What can hang from each mark
j_980: j_773
j_773: j_26 j_123 j_160 j_377 j_479 j_980
j_377: j_773
j_607: j_773
j_454: j_773
j_31: j_160
j_288: j_773

Every row comes from one small tree of marks. The marks that hang from a mark follow it in brackets, in the order of their numbers. Every link used is in the known rows. Which tree was each row made from?
Known rows
j_980{j_773{j_123 j_479}}: [-1.71 -1.10 -1.49 -0.57 -1.62 -0.21 -1.19 -0.81  4.09  0.44 -1.91  1.19
  0.00 -1.13  0.21 -1.01  1.21]
j_454{j_773{j_479}}: [-1.67 -3.00 -0.70  1.76 -0.86  1.76  0.89  6.62  0.69  2.00 -1.92 -0.25
 -0.85 -1.92  2.00  1.87  2.60]
j_607{j_773{j_26 j_479}}: [-1.12 -2.29  2.05  1.95  0.09  4.40 -0.55  2.66 -0.80  0.46  2.33 -0.95
 -1.82  1.84  4.78  1.37  1.30]
j_288{j_773{j_123 j_160 j_479}}: [-1.03 -0.98 -2.96  0.52  0.08 -0.19 -0.62 -0.12 -1.28  1.81 -1.84  2.99
 -2.09  1.14 -0.82 -0.24 -0.11]
j_288{j_773{j_26 j_123 j_160 j_980}}: [ 1.07  0.43 -0.06  2.74  1.60 -1.67 -0.18 -1.38 -1.73  1.10 -0.94  1.84
 -2.08  2.26 -0.37 -1.36 -3.34]
j_773{j_377 j_479 j_980}: [ 0.80  1.39  0.20 -0.32  3.33 -0.85  0.72  1.06  0.52 -5.16  2.78 -3.69
  1.76 -3.76 -4.27  1.94  2.76]
j_607{j_773{j_26 j_160 j_377 j_479}}: [-0.61 -0.51  2.29 -1.56  0.48  2.09 -1.42  1.72 -3.62 -0.21  3.72 -1.18
  0.83  1.18  2.26  0.96 -0.58]
j_288{j_773{j_479 j_980}}: [ 0.05 -0.27 -2.23  4.98  3.80  0.43  0.70  2.69  0.51 -1.63  2.19 -1.01
 -2.46 -0.16 -1.01  0.76  1.46]
j_288{j_773{j_26 j_160 j_377 j_479 j_980}}: [ 1.66  3.25 -0.09  2.13  4.54 -3.18 -0.73  0.70 -3.61 -3.15  3.32 -2.58
  0.13  0.54 -2.34  0.71 -2.12]
j_377{j_773{j_26}}: [ 1.01 -0.66  1.23  1.28 -3.31  4.09  2.71 -0.93  1.26  3.32 -0.05 -0.27
 -0.83  2.67  5.21 -0.24  1.56]
j_454{j_773{j_26 j_123 j_479 j_980}}: [-0.42  0.56  2.11  1.21  1.84 -2.78 -1.09  2.76 -0.56 -0.33 -3.19 -1.05
  0.77 -2.78 -1.92  3.53 -0.63]
j_288{j_773{j_377 j_479}}: [-0.43  0.35 -2.30  3.11  3.32  0.00  0.24  1.70 -0.08 -1.92  0.92 -1.52
 -2.59 -0.40 -0.62  0.15  2.21]
j_773{j_479 j_980}: [ 0.30 -0.41 -0.61  1.12  1.32  1.30  1.29  2.12  1.30 -2.94  2.22 -1.76
  0.28 -1.94 -1.78  1.75  2.98]
j_288{j_773{j_26 j_123 j_479}}: [-0.37  0.91 -0.92  3.29  1.66 -0.97 -1.01 -1.13 -0.72 -0.50 -2.92  0.47
 -3.69  1.93  0.62  0.78 -0.25]
j_288{j_773}: [-0.41 -3.25 -2.50  5.34  0.51  3.26  2.15  2.34  1.70  1.98 -0.45  1.38
 -5.27  2.43  3.44 -2.44  1.48]
j_607{j_773{j_160}}: [-1.36 -5.90  0.19  0.10 -2.58  6.61  0.95  3.33 -0.50  4.60  2.74  2.79
 -1.46  2.29  5.26 -1.95  0.67]
j_980{j_773{j_123 j_160}}: [-1.08 -3.15 -1.38 -1.65 -3.94  0.55 -0.34 -0.96  3.36  3.61 -1.74  3.77
  0.01  0.75  1.96 -3.87 -1.26]
j_454{j_773{j_26 j_479}}: [-0.85 -1.30  1.11  2.05 -0.29  0.33  0.25  5.71 -0.90  1.31 -2.00 -1.31
 -1.23 -0.18  3.12  2.18  0.57]
j_31{j_160}: [-2.13 -2.48 -1.64  1.92 -2.36  5.85  5.31  3.00  0.55  2.95 -3.64  1.72
 -1.61 -1.83  2.22 -1.10  2.74]

Which tree is each row?
[ 1.53  4.01  1.99 -4.14  1.87 -4.36 -1.63 -2.92 -3.00 -4.34  0.39 -1.56
  3.53 -2.10 -5.72  2.23 -1.76] -> j_773{j_26 j_123 j_160 j_377 j_479 j_980}
[-0.39  0.78 -0.95 -5.32 -1.06 -1.57 -0.84 -1.83 -1.40 -1.47 -1.24  0.96
  2.29 -2.29 -4.35  0.81  0.74] -> j_773{j_123 j_160 j_377 j_479}
[ 0.19  1.28 -0.43 -3.45 -1.95  0.49  0.47 -2.60 -0.49  1.98  0.68  1.48
  3.91 -1.50 -3.08  2.03  0.97] -> j_377{j_773{j_123 j_160 j_479 j_980}}
[ 0.07 -0.84 -0.49  4.19  0.83  0.41  0.17 -1.45  0.56  1.40 -3.41  1.71
 -4.96  2.97  2.58 -1.53 -0.93] -> j_288{j_773{j_26 j_123}}
[ 0.34  1.74  0.70 -3.49 -3.90  0.62 -0.05 -3.54 -1.95  2.90 -1.45  1.59
  2.17  1.54  0.81  1.71 -0.29] -> j_377{j_773{j_26 j_123 j_160 j_479}}
[-0.10  2.24  0.52 -3.49 -0.75 -3.84 -2.53 -2.48  0.18 -1.03 -0.65 -0.19
  2.53 -0.37 -1.00 -1.00 -2.48] -> j_980{j_773{j_26 j_123 j_160 j_377 j_479}}
[ 0.29  0.51  1.05 -2.60 -1.81 -2.64 -1.41 -2.78  1.29  0.80 -1.23  1.13
  1.13  0.62  0.58 -3.11 -2.95] -> j_980{j_773{j_26 j_123 j_160 j_377}}
[-0.29  0.61 -0.11 -2.27 -2.52 -1.93 -2.04 -1.57  0.69  1.13 -1.22  1.44
  0.99  1.20  1.25 -0.97 -2.51] -> j_980{j_773{j_26 j_123 j_160 j_479}}
[ 0.81 -0.28 -1.10  4.52  4.44 -0.15  1.48  1.37  1.04 -1.73  2.00 -1.50
 -2.36 -0.70 -1.60 -1.38  0.75] -> j_288{j_773{j_377 j_980}}
[ 0.58  0.63 -0.64 -1.59 -1.74  2.21  1.75  0.26 -0.84  1.72  3.45 -0.03
  3.43 -0.51 -0.75  1.55  1.76] -> j_377{j_773{j_160 j_479 j_980}}
[ 0.80  2.17  1.59 -0.03  1.44 -1.93 -0.65 -2.07  0.00 -3.56 -1.35 -1.31
  0.45 -1.29 -2.90  2.75  0.20] -> j_773{j_26 j_123 j_479 j_980}
[-0.05 -0.64 -1.19 -2.25 -3.99  3.68  1.83  0.42 -0.62  3.42  1.66  1.28
  1.88  1.08  1.95  0.82  2.35] -> j_377{j_773{j_160 j_479}}
[-0.90 -1.24 -0.42 -0.99 -0.71 -0.91 -0.55 -2.05  4.98  0.07 -1.86  0.58
  0.37 -1.76 -0.17 -2.99  0.29] -> j_980{j_773{j_123 j_377}}
[ 1.51  2.05  0.44  1.30  3.40 -3.51 -0.64 -2.44 -2.24 -1.17  0.00  0.17
 -0.66  0.62 -2.71 -1.21 -3.59] -> j_288{j_773{j_26 j_123 j_160 j_377 j_980}}
[ 2.16  3.35  1.64 -2.33  2.03 -2.80 -0.28  0.26 -3.29 -4.58  3.50 -3.48
  3.02 -0.99 -3.18  1.56 -1.19] -> j_773{j_26 j_160 j_377 j_479 j_980}
[ 1.24  4.11  2.39 -1.75  3.28 -3.93 -1.46 -3.04 -0.80 -5.86 -0.62 -3.18
  2.18 -3.07 -5.53  2.87  0.09] -> j_773{j_26 j_123 j_377 j_479 j_980}
[-0.18 -1.85 -0.95 -1.46 -1.90  0.45  0.38  0.84  2.66  1.48  1.83  0.50
  0.95  0.22  1.80 -4.02 -0.63] -> j_980{j_773{j_160 j_377}}
[ 0.80  0.84  2.15 -1.33 -0.25 -1.07  0.07 -3.16  0.66 -1.88 -3.28 -0.62
 -0.84 -0.17 -0.55 -0.54 -0.01] -> j_773{j_26 j_123 j_377}
[-1.36  0.47 -0.76 -1.92  0.19 -2.14 -1.66 -1.65  3.70 -1.70 -1.14 -0.41
  1.41 -2.70 -2.13 -0.74  1.19] -> j_980{j_773{j_123 j_377 j_479}}
[ 0.68  2.14 -0.97  1.39  2.39 -1.79 -0.47  0.89 -3.46 -1.28  1.55 -1.19
 -1.34  2.00  0.15 -0.09 -1.37] -> j_288{j_773{j_26 j_160 j_377 j_479}}
[-0.25 -1.12  0.44 -1.22 -3.53 -0.64 -1.00 -2.04  2.04  2.92 -2.01  2.48
 -0.26  2.30  3.03 -3.34 -3.08] -> j_980{j_773{j_26 j_123 j_160}}
[ 0.11 -0.10 -0.36 -0.57 -2.39 -0.30 -0.77  1.23  0.66  0.77  1.57  0.00
  0.52  2.25  3.44 -1.39 -1.69] -> j_980{j_773{j_26 j_160 j_479}}
[-1.27 -4.07  1.51  1.21  0.82  3.79 -0.12  0.29  1.90  1.67  0.74  1.62
 -0.85 -1.15  0.64 -0.12  1.03] -> j_607{j_773{j_123 j_980}}
[ 1.68  2.40  1.26 -1.21 -1.54  0.96  1.24 -0.75 -2.13  0.83  3.11 -1.29
  3.15  1.04  0.46  1.93 -0.13] -> j_377{j_773{j_26 j_160 j_479 j_980}}
